What can hang from each mark:
j643: j193 j244
j282: j967
j711: j721 j967
j967: j193 j244 j282 j480 j586 j711
j586: j967
j193: j721 j967
j244: j643 j721 j967
j480: j721 j967
j721: j193 j244 j480 j711

Known rows, with every way that one mark hangs from another:
j244{j721}: -20 41 57 -66 180 63 -162 222 -218 -39 -53 -160 224 -83 4 -47 198 10 -108 35 258 -142 47 308 40 88 1 -140 -24 47 31 67 -126 -85 -175 120 96 100 130 137 27
j711{j721{j193}}: -96 -157 249 55 -9 211 -86 82 -41 -129 117 -194 -179 87 -161 169 -145 -86 -74 -45 -130 -155 76 84 148 104 91 -119 -117 -272 49 -177 -3 -68 -70 301 28 -283 153 189 -133
j711{j967{j193{j721} j282}}: 198 -64 -41 -254 -152 158 -87 -269 216 24 36 -286 131 -20 -398 -95 53 64 108 -444 -401 187 -51 -57 288 -9 -487 -17 298 58 163 -82 167 -61 1 -304 -263 -72 59 180 353
j643{j193{j967} j244{j721{j711}}}: 96 61 -16 213 394 -208 -48 -236 -43 89 -60 106 242 12 -59 -25 689 -291 -172 364 232 68 -325 189 -144 -223 669 222 -408 -133 -182 121 -58 -74 111 -106 91 5 203 -131 311
j643{j193 j244{j967}}: -110 -150 -59 316 106 -6 -60 56 98 82 105 8 52 69 176 -299 79 -51 -221 82 -151 279 -304 214 -84 -267 420 -10 -301 -102 -72 -90 68 -108 32 -38 39 242 157 -104 17
j711{j721{j193{j967{j282}} j244}}: 145 -22 446 86 -33 157 -2 -39 -150 -226 300 63 -199 251 -165 325 -54 -73 93 289 -149 -109 -125 -127 276 237 -18 53 -266 -493 1 -110 -15 -147 76 298 -166 -613 248 -227 -221
j193{j967}: -88 61 -36 -330 125 2 -103 27 -74 28 -32 31 70 1 54 -27 197 54 -55 -23 -134 71 66 157 18 21 16 348 -240 -90 35 81 -79 -92 48 191 -70 -111 3 183 -52
j244{j721{j480} j967{j193}}: -145 30 123 -93 37 -144 -138 83 -86 -62 -143 341 112 22 206 -86 146 -247 77 -63 290 -89 29 70 -147 -47 112 -248 -49 -85 94 166 212 -24 32 -182 231 34 204 -63 -31
j244{j643 j721 j967{j282}}: -1 97 403 18 158 -118 -69 194 -194 -103 176 220 360 -65 72 -127 132 14 -50 436 576 9 -108 111 137 26 -187 -246 -163 -215 -106 56 134 115 106 -130 391 164 145 -142 -89
j282{j967{j193 j244 j480}}: 80 101 -716 7 162 -97 110 185 -407 383 -75 34 -253 -69 128 -149 -355 238 -14 -186 3 114 31 -7 61 424 -218 143 107 295 -233 172 364 399 -305 -125 -151 100 -211 294 220
j193{j967{j244{j643} j711}}: -170 398 -54 -313 208 -505 157 -100 -34 20 -157 26 174 41 66 -114 -54 251 -47 352 104 73 -51 -23 -43 24 -193 233 -236 -60 21 6 -4 328 82 162 194 0 -224 -79 -155
j244{j643{j193} j721{j711}}: 68 -173 133 445 208 -219 -143 -203 -184 -107 -116 190 408 -144 64 29 466 -53 -136 338 441 -60 -209 156 -26 -78 377 -13 -269 -52 -62 62 -178 248 15 -86 415 130 160 12 279
j244{j967{j193}}: -101 -64 -96 -135 -78 11 -129 -51 -28 118 -54 84 -151 65 221 -372 -154 17 -14 -174 -199 138 18 -4 31 15 -119 99 -130 -53 -7 231 264 112 -80 -82 137 88 49 71 -111
j711{j967{j193 j586}}: 202 -2 -61 -428 -202 23 -111 -137 123 68 -15 -188 41 -35 -14 -66 254 269 -181 -262 -340 -56 204 6 -226 115 -283 354 114 56 -4 -93 -121 63 293 -305 -144 134 -173 121 102
j193{j721{j244} j967{j480 j711}}: 110 250 -9 -191 -253 -273 264 -4 245 -224 -115 40 27 35 222 34 -204 -222 279 -35 -435 -101 -179 54 189 -20 30 292 -83 168 -68 261 -200 -277 -212 326 -345 -306 -37 -129 -166
j193{j721 j967{j586 j711}}: 19 454 169 -360 -119 -245 135 -2 573 -112 -254 -203 307 -13 -122 100 266 6 -23 52 -306 -14 -39 207 -131 -150 -47 515 129 46 -18 159 -185 -119 354 147 -355 -224 -141 -132 -157
j244{j721{j193} j967{j586}}: 12 168 345 22 -167 79 14 129 211 -157 14 79 177 -98 152 154 294 -94 -141 221 272 -403 -102 297 -346 46 242 -182 -252 -203 -108 53 -112 -35 434 0 168 -26 16 -346 -303
j244{j721{j480} j967{j193 j586}}: 17 95 259 -178 -51 -185 -8 152 120 -76 -150 322 177 -4 186 -5 297 -126 -52 63 295 -184 81 84 -357 -54 143 -46 73 -59 -71 134 89 -6 361 -279 120 96 77 -225 -109
j193{j721}: -33 -66 -1 -1 11 165 -72 36 219 -105 -132 -278 150 -112 -106 -41 -10 -95 26 -234 -189 52 1 293 251 -182 86 -13 92 171 178 -71 -51 -220 -203 210 -173 -54 80 219 72
j282{j967}: 13 87 -153 163 172 223 -181 239 -260 108 18 -64 279 -124 245 127 78 149 -124 -82 27 126 84 177 116 233 6 162 -33 63 102 -136 -71 -47 -96 126 39 -116 1 430 97
j586{j967{j480}}: -75 -174 -109 -64 287 60 -151 215 -46 239 145 64 -336 64 -53 -80 -461 -8 8 -56 64 -70 145 118 93 96 23 -4 98 35 -126 260 -147 58 -258 47 60 167 8 270 -67
j721{j193{j967} j480 j711}: -154 24 175 158 -20 64 35 -346 69 -33 -56 437 63 -33 -25 501 367 -467 178 -91 182 -131 15 -212 -104 -161 677 13 -449 -227 161 -184 -202 -176 319 213 115 -486 72 142 39
j721{j244 j480}: -21 -191 173 166 -44 140 -98 109 -108 -193 78 142 73 -44 256 222 -56 -112 139 -104 51 -43 94 -70 46 -13 254 -115 -150 -18 296 -306 -303 -443 -147 264 3 -155 190 83 -70
j721{j480{j967{j244}} j711}: -172 -198 -133 432 231 294 -16 -201 -311 232 -58 -92 -164 -307 -259 69 -40 -202 137 -169 511 -5 131 -222 -92 -161 222 -215 -117 -21 247 -117 61 -4 -255 -32 228 129 -46 257 189
j282{j967{j480{j721{j193}} j711}}: -112 212 -378 312 -296 223 187 71 -88 66 -13 126 -62 110 353 444 -224 -77 150 -181 -442 49 -16 -207 86 261 15 -215 138 298 -88 11 -95 -73 -106 349 -48 -439 -138 156 47
j711{j721{j193} j967{j480 j586}}: 244 -144 274 -201 -404 64 196 137 147 -183 216 -175 -388 2 -140 207 -6 20 -169 -136 -252 -402 46 67 -187 139 -4 94 110 -161 -274 -233 -170 -78 384 -68 -248 -91 -98 182 -168
j711{j967{j193{j721} j480}}: 188 -138 -294 -387 -312 -11 106 -181 199 5 -94 -188 -199 -60 -41 -215 -134 -66 81 -587 -510 -17 -5 134 148 -33 -187 53 241 308 -71 55 137 -127 -205 -200 -276 49 -117 323 235
j193{j967{j282 j480 j586}}: 156 143 20 -421 8 -51 115 266 -9 118 195 157 -199 60 -257 70 185 180 -24 88 15 45 6 12 -149 186 -167 400 105 -19 -411 209 -28 112 394 -111 -384 15 -76 -5 -74
j643{j244{j967{j282}}}: -49 25 98 42 158 163 33 155 20 118 315 -69 -41 128 -55 -254 -24 -66 -61 198 75 336 -148 -68 170 -153 -32 -151 -124 -139 -104 -145 242 -125 35 -61 22 107 176 -18 -68
j711{j967}: 50 -103 -30 -186 -125 175 -183 -26 -41 -1 42 -248 135 -115 74 -69 87 137 -136 -333 -237 -30 141 39 47 25 -172 44 -44 0 209 -265 -221 -192 36 -43 25 106 -48 364 74
j586{j967{j244{j721}}}: -57 69 -122 17 582 18 -226 180 -231 301 -59 -189 -53 -46 -220 -138 -244 102 -131 341 595 -259 64 268 42 120 -25 -256 79 -84 83 193 -38 281 -245 -10 207 158 -15 -76 -29
j643{j193{j721} j244{j967{j586}}}: 87 -68 88 265 -57 -28 112 2 619 -57 -20 -138 158 -22 -18 -151 269 -144 -247 144 -188 156 -386 439 -185 -465 572 139 -1 -7 -141 -128 32 -223 345 -128 -261 170 11 -373 0
j244{j643 j721 j967{j193}}: -31 6 206 -120 105 -336 -50 -67 -140 -115 -48 274 219 16 333 -295 136 -33 -95 277 277 -31 -53 193 29 21 -41 -82 -295 -91 -114 235 242 175 -102 -151 456 226 15 -145 -95
j721{j193{j967} j711}: -71 71 67 65 -13 104 22 -418 38 21 -30 178 0 -40 -51 262 282 -301 71 -32 43 -126 -62 -99 13 -10 438 162 -491 -213 38 25 -109 -41 174 233 59 -364 23 122 34
j193{j721{j480}}: -107 -119 109 87 -6 140 -73 65 270 -145 -133 -45 227 -116 -117 228 75 -260 107 -301 -8 1 38 199 142 -311 322 -195 144 104 319 -266 -104 -410 -76 206 -167 -165 125 286 129
j480{j721}: -90 -203 -233 102 -29 306 -151 -3 -91 14 -31 -124 -136 96 40 -5 14 23 6 -177 -372 106 200 -59 177 -127 -23 -108 154 211 161 -40 -75 -236 -257 249 -78 -64 -51 183 1
j643{j193 j244}: -44 -174 -226 227 229 49 -147 37 5 83 82 -156 85 79 -39 -90 161 58 -217 54 -185 282 -231 215 -52 -180 405 19 -126 12 -40 -179 -74 -96 -56 83 -105 163 149 18 242

Rows:
133 259 -461 -20 174 3 1 121 -148 311 -137 -89 30 -77 57 -9 15 373 -210 12 54 75 82 20 -111 340 -228 369 175 115 -104 -2 216 416 128 -220 -158 45 -288 57 128 -> j282{j967{j193 j244 j586}}
87 42 -68 -284 -225 -74 124 199 63 178 147 224 -337 144 -49 -272 -153 152 5 -4 -38 142 -31 -190 -142 179 -295 198 181 40 -458 352 316 322 255 -386 -244 256 -48 -184 -116 -> j244{j967{j193 j282 j480 j586}}
70 -72 -504 247 -39 264 62 250 -318 144 52 132 -175 1 308 149 -102 27 34 -223 -322 151 137 -14 191 148 -37 -40 226 382 -125 33 1 -142 -311 167 -107 -147 -145 435 93 -> j282{j967{j480{j721}}}
-35 167 442 -104 -62 -250 60 107 -10 -283 -44 127 36 264 194 246 -88 -235 165 156 -199 -126 73 -241 82 51 112 232 -40 -316 181 -77 -226 -310 68 286 -22 -498 189 -57 -281 -> j193{j967{j711{j721{j244 j480}}}}
-115 -172 43 149 366 184 -8 13 -427 161 273 -210 -74 -195 -405 -62 -142 309 -34 234 473 234 -4 -47 154 120 -389 -289 -141 -130 -10 -128 238 319 -248 -56 240 307 -73 4 123 -> j480{j967{j244{j643} j282}}
152 -309 -250 240 -216 309 42 46 -286 -70 233 71 -424 200 18 46 -334 31 252 -57 -314 97 22 -330 323 102 -232 -249 230 245 -88 23 -97 -237 -386 176 -294 -134 47 -49 0 -> j967{j282 j480{j721{j244}}}
-56 -137 145 -91 110 306 -92 20 -108 145 208 42 -102 -40 -444 300 156 122 62 -179 210 248 198 -232 -174 52 -170 -54 254 -92 16 -49 76 45 199 -269 -126 115 86 7 232 -> j721{j480{j967{j193 j282 j586}}}
59 93 31 6 58 44 33 -371 250 -19 -193 -80 171 -132 -161 -18 326 -389 105 -92 -71 1 -67 96 208 -271 366 367 -169 0 107 104 -6 -172 -43 125 -121 -269 22 188 106 -> j193{j721{j711} j967}
27 -77 32 -145 81 321 -118 -21 -125 177 219 -215 -171 -40 -468 80 104 269 -36 -76 35 225 169 -81 -72 246 -422 138 205 -65 -157 166 169 232 40 -267 -147 214 4 -57 191 -> j480{j967{j193 j282 j586}}
-172 -31 275 139 39 117 -125 120 -31 -163 -32 184 253 -103 3 494 256 -239 37 -57 432 -341 -12 169 -148 -8 482 -576 -192 -105 212 -249 -245 -254 153 211 152 -211 241 38 51 -> j244{j721{j193 j480}}
-99 -64 103 -151 10 -225 -69 -118 -43 -40 -9 266 41 17 332 -306 -115 20 -53 109 -22 141 -16 0 69 -8 -63 58 -309 -100 -30 102 265 194 -58 -91 373 155 -46 -5 -128 -> j244{j643 j967{j193}}
-21 17 337 195 -163 173 42 100 52 -213 58 -70 106 -117 169 395 -5 -85 128 14 64 -67 165 -176 -259 19 121 -15 25 -77 224 -147 -445 -323 94 162 -35 -61 -6 -178 -173 -> j721{j244 j480{j967{j586 j711}}}
-78 -8 245 378 -4 127 -49 -184 -64 -99 -70 272 288 -145 -67 504 363 -490 115 -42 584 -336 -32 -81 -141 -53 630 -468 -232 -116 199 -200 -250 -165 107 141 276 -284 235 84 147 -> j244{j721{j193 j480 j711}}
-151 133 92 66 -286 -206 45 -93 70 -131 -91 351 77 194 531 -19 -331 -215 289 -83 -184 50 -23 -403 -27 33 -28 -46 -97 -76 243 47 -9 -169 -10 37 182 -175 121 -239 -286 -> j721{j244{j967{j193 j711}} j480}
2 82 -29 -3 339 -291 -7 139 -293 -45 -86 -59 228 -151 16 -123 88 236 -175 395 576 -153 -39 257 32 81 -44 -203 -191 42 -31 -91 67 249 -212 63 307 234 -55 -56 -3 -> j967{j244{j643 j721}}
-158 140 -57 -277 -193 -519 216 -51 51 -10 -24 358 -126 154 406 -350 -426 6 93 55 -130 111 -69 -200 -3 151 -198 134 -93 94 -287 336 244 350 -83 -80 340 235 -110 -60 -165 -> j244{j643 j967{j193 j480 j711}}
226 -144 -119 70 -16 -255 -28 -133 73 -53 -25 -102 192 -173 -48 -76 237 536 -351 157 9 -63 -143 172 -371 -51 -50 163 -29 -55 -23 -337 -211 338 477 -313 38 369 -310 -100 126 -> j711{j967{j244{j643{j193}} j586}}
-100 56 -49 -91 346 -430 15 -47 -294 -15 -186 272 138 -41 13 12 102 125 -48 192 592 -105 26 36 -73 -12 73 -312 -55 56 48 -52 207 263 -124 -123 344 156 -26 -92 150 -> j967{j193 j244{j643 j721{j480}}}
-15 324 -310 -264 -120 -271 292 236 77 175 -133 -171 -247 -4 -64 -152 -308 339 -54 24 46 -119 45 -96 -351 214 -246 214 248 297 -255 135 -70 337 102 -3 -298 244 -265 -54 -130 -> j967{j244 j480 j586 j711}
76 -217 395 237 -42 -77 75 -52 193 -490 -25 214 364 -121 225 306 -1 -262 146 64 74 -56 -65 90 284 -331 427 -240 -144 7 320 -414 -193 -477 -158 298 83 -250 82 16 -18 -> j193{j721{j244{j643} j480}}
34 30 -207 -216 59 -147 -85 -83 -223 70 -192 -2 71 -84 -104 -59 173 65 -30 -185 265 -235 79 -5 -190 47 -122 -319 116 26 222 -163 53 82 21 -355 92 108 -33 71 212 -> j711{j967{j193 j244{j721{j480}}}}
-72 368 -228 -172 -41 -163 90 111 146 146 -182 -312 15 -9 -103 -105 -124 376 -148 61 44 -90 49 -81 -270 128 -290 235 230 135 -26 -12 -134 326 222 35 -150 153 -210 -117 -149 -> j967{j244 j586 j711}
95 63 52 -149 -225 -16 59 -72 487 -46 -161 -101 21 21 23 -264 23 -91 -31 -117 -266 -5 -30 192 -40 -182 -9 265 133 77 -59 206 214 0 156 -173 -206 35 -110 -200 -127 -> j244{j967{j193{j721} j586}}
-127 -236 -386 324 160 436 -78 -83 -320 216 -2 -375 -375 -106 -188 -126 -182 111 30 -123 -105 69 178 -42 96 -93 -191 -288 65 190 194 -1 126 -58 -496 139 21 135 -203 73 98 -> j480{j721 j967{j244}}
289 -276 102 -132 -234 33 -119 -143 -187 -212 139 -234 -232 132 145 -142 -170 15 -39 -152 -506 -118 128 -158 232 175 -307 262 34 -209 139 -143 -11 -166 -252 -91 -21 -170 103 148 -29 -> j711{j721{j244} j967{j193}}
-130 182 36 -163 206 18 -166 -137 386 258 -58 -192 76 281 -476 -17 -436 -64 246 -64 -167 225 -37 -178 353 64 -389 -34 524 -5 98 330 114 282 -111 -103 -53 -126 124 -126 186 -> j586{j967{j193{j721} j282 j711}}
-63 324 133 -192 -99 25 -15 205 169 59 72 -191 198 117 -245 130 48 282 -46 117 -20 113 24 -211 -113 140 -440 166 366 -10 -72 -9 -189 188 390 -31 -199 16 31 -110 -38 -> j967{j282 j586 j711}
62 -285 158 389 -212 37 20 -150 -34 -333 129 270 -28 87 612 -135 -149 -89 98 310 -270 21 3 -146 279 -197 81 -172 -284 -35 149 -71 -43 -289 -253 239 315 -132 -75 -203 -359 -> j480{j721{j244{j643 j967}}}
48 -89 -261 -166 -78 -49 55 -266 223 26 -233 -146 32 -99 -224 -21 -77 -41 87 -483 -190 -19 34 -31 4 -255 -84 -199 244 161 360 -269 159 -110 -36 -237 -175 -35 -135 181 242 -> j711{j967{j193{j721{j480}} j244}}
-148 114 503 -22 -88 -342 84 127 41 -209 28 -20 110 189 258 -255 -267 -36 -81 330 -31 18 12 -84 106 -12 -176 120 -41 -323 -27 18 143 130 21 92 450 -35 48 3 -412 -> j244{j643 j967{j711{j721}}}
188 -275 108 412 -97 620 -53 -6 -143 -73 324 -215 -253 -4 -182 252 73 101 124 110 -188 121 117 -224 140 29 -266 -101 228 19 56 -22 -177 -278 -161 78 -185 -24 -42 -275 -38 -> j480{j721{j244} j967{j282 j586}}
47 150 -109 -187 156 -232 6 131 -74 104 -236 80 84 -7 -170 70 233 176 -101 68 496 -258 87 32 -346 62 75 -74 217 119 -14 -2 84 224 186 -224 -39 151 -50 -231 60 -> j967{j193 j244{j721{j480}} j586}
163 -312 -58 446 -155 80 -160 -93 186 -240 -92 -149 252 -109 68 57 -55 -29 70 -122 -363 29 -274 316 205 -131 339 -28 -34 62 217 -82 -227 -286 -195 195 -266 -107 175 -145 163 -> j643{j193{j721{j244}}}
-22 31 21 -76 88 81 103 -99 314 104 145 -131 -28 171 -254 -318 -48 -233 55 14 -166 429 -303 -20 345 -247 -50 -46 63 8 -92 6 507 -96 -163 -198 -148 -7 138 -209 89 -> j643{j244{j967{j193{j721} j282}}}
51 185 -98 -181 220 0 76 -62 121 121 -88 -222 64 -1 -555 -74 -3 85 80 41 36 125 -169 124 251 -99 -226 77 89 -15 66 34 222 111 2 15 -373 -163 -52 -58 98 -> j193{j721 j967{j244 j282}}
36 117 76 241 -478 70 117 -31 262 -200 -38 59 -14 167 473 -63 -154 -15 87 193 -486 -67 32 -250 -88 -67 -100 95 113 80 76 109 -237 -260 113 152 -49 -163 -158 -451 -499 -> j480{j721{j244{j967{j586 j711}}}}
-25 -228 418 391 -177 457 18 -12 30 -257 215 117 -63 -213 67 660 122 -183 85 -25 163 -242 84 -23 -245 35 503 -249 -275 -236 221 -364 -418 -449 153 237 -28 -201 33 -223 -114 -> j721{j193 j244 j480{j967{j586}}}
-190 88 104 -166 -53 52 6 -23 78 87 -74 -44 35 -44 -101 249 71 42 62 -207 -10 121 227 -187 -349 58 -83 117 202 -1 52 72 -104 35 173 -111 20 86 -49 -44 73 -> j721{j480{j967{j193 j586 j711}}}
-125 252 -16 -49 148 -54 23 187 -212 179 39 -451 -118 248 -479 -169 -428 243 20 168 51 88 12 -294 205 223 -625 -13 377 -146 -6 -18 213 407 -111 4 -97 -68 93 -5 -91 -> j967{j244 j282 j711{j721}}
128 -291 -381 -79 -301 194 13 -47 -68 -1 72 -83 -355 28 134 -85 -62 61 15 -424 -582 -36 177 -96 83 -93 -182 -170 242 331 -16 -84 -153 -268 -213 -15 -134 41 -210 406 66 -> j711{j967{j480{j721}}}
-59 265 -149 -357 -361 -340 221 98 196 102 -92 135 -233 164 239 -295 -276 71 25 -97 -297 4 -3 -167 -309 156 -227 310 175 149 -396 396 141 296 207 -196 -93 264 -151 -165 -255 -> j244{j967{j193 j480 j586 j711}}
161 53 -106 -155 93 -221 230 236 -130 73 191 85 -203 -63 -317 -73 -170 462 -132 320 403 -15 -58 -81 -124 185 -323 14 164 108 -444 -79 117 477 202 -172 -159 323 -219 -100 -38 -> j967{j244{j643} j282 j480 j586}
-90 19 112 193 2 -120 -62 -196 -77 26 -179 411 124 -22 168 -72 277 -495 163 -6 431 -109 16 -176 -82 -150 308 -140 -116 -96 33 216 198 23 19 -269 410 14 196 6 49 -> j244{j721{j480 j711} j967{j193}}
72 -276 -69 666 -323 452 -15 -536 -87 -166 35 84 -156 45 206 296 -28 -372 241 26 -270 -156 -26 -396 225 -95 420 -233 -233 59 230 -156 -265 -341 -282 407 114 -469 -2 -103 -14 -> j480{j721{j193 j244 j711}}
-117 163 118 -45 -42 199 -18 98 63 45 39 -373 68 -143 -108 98 62 141 -46 -58 -43 26 169 36 -233 115 -215 180 102 -14 7 69 -272 -20 72 62 -45 188 -103 -11 -67 -> j480{j967{j586 j711}}
-28 -50 -106 -40 -8 -37 209 233 36 78 237 55 -266 16 243 -369 -196 -207 -88 40 -47 141 -125 88 12 -151 278 -98 -194 69 -342 -20 200 -189 -183 12 9 290 12 80 -142 -> j643{j244{j967{j480}}}
-55 -208 -270 280 239 -254 -90 -61 -180 45 -101 12 130 -97 -23 -169 -67 379 -196 260 124 84 -185 191 -62 -5 80 -57 -172 -22 2 -142 1 380 -29 19 152 290 -77 -52 148 -> j967{j244{j643{j193}}}
85 -26 -17 165 -115 -70 132 17 -226 43 -66 205 -115 -154 203 -313 30 -355 79 99 442 -233 -90 31 -47 -11 182 -79 -183 89 -297 402 76 60 -119 -144 276 198 88 80 -105 -> j244{j721{j711} j967{j480}}
-4 -81 -318 -308 -6 17 -38 85 -212 230 128 94 -387 144 -233 -153 -260 136 109 -217 -124 217 27 -218 122 279 -415 -26 194 173 -294 202 280 280 -205 -145 -217 136 107 199 208 -> j967{j193 j282 j480}
-134 -162 87 -18 323 32 -205 -114 377 86 -149 88 3 114 -229 123 -227 -288 151 -213 -29 43 131 62 218 -214 270 -176 302 -19 274 55 45 -85 -145 -35 -15 -170 110 141 193 -> j586{j967{j193{j721{j480}}}}
47 54 -199 -246 127 -318 68 -104 -36 73 -78 12 -29 -27 -50 -172 -7 440 -211 258 143 -16 58 -15 -164 91 -165 275 0 76 -154 -44 167 492 106 -159 92 284 -264 -142 15 -> j967{j193 j244{j643} j586}
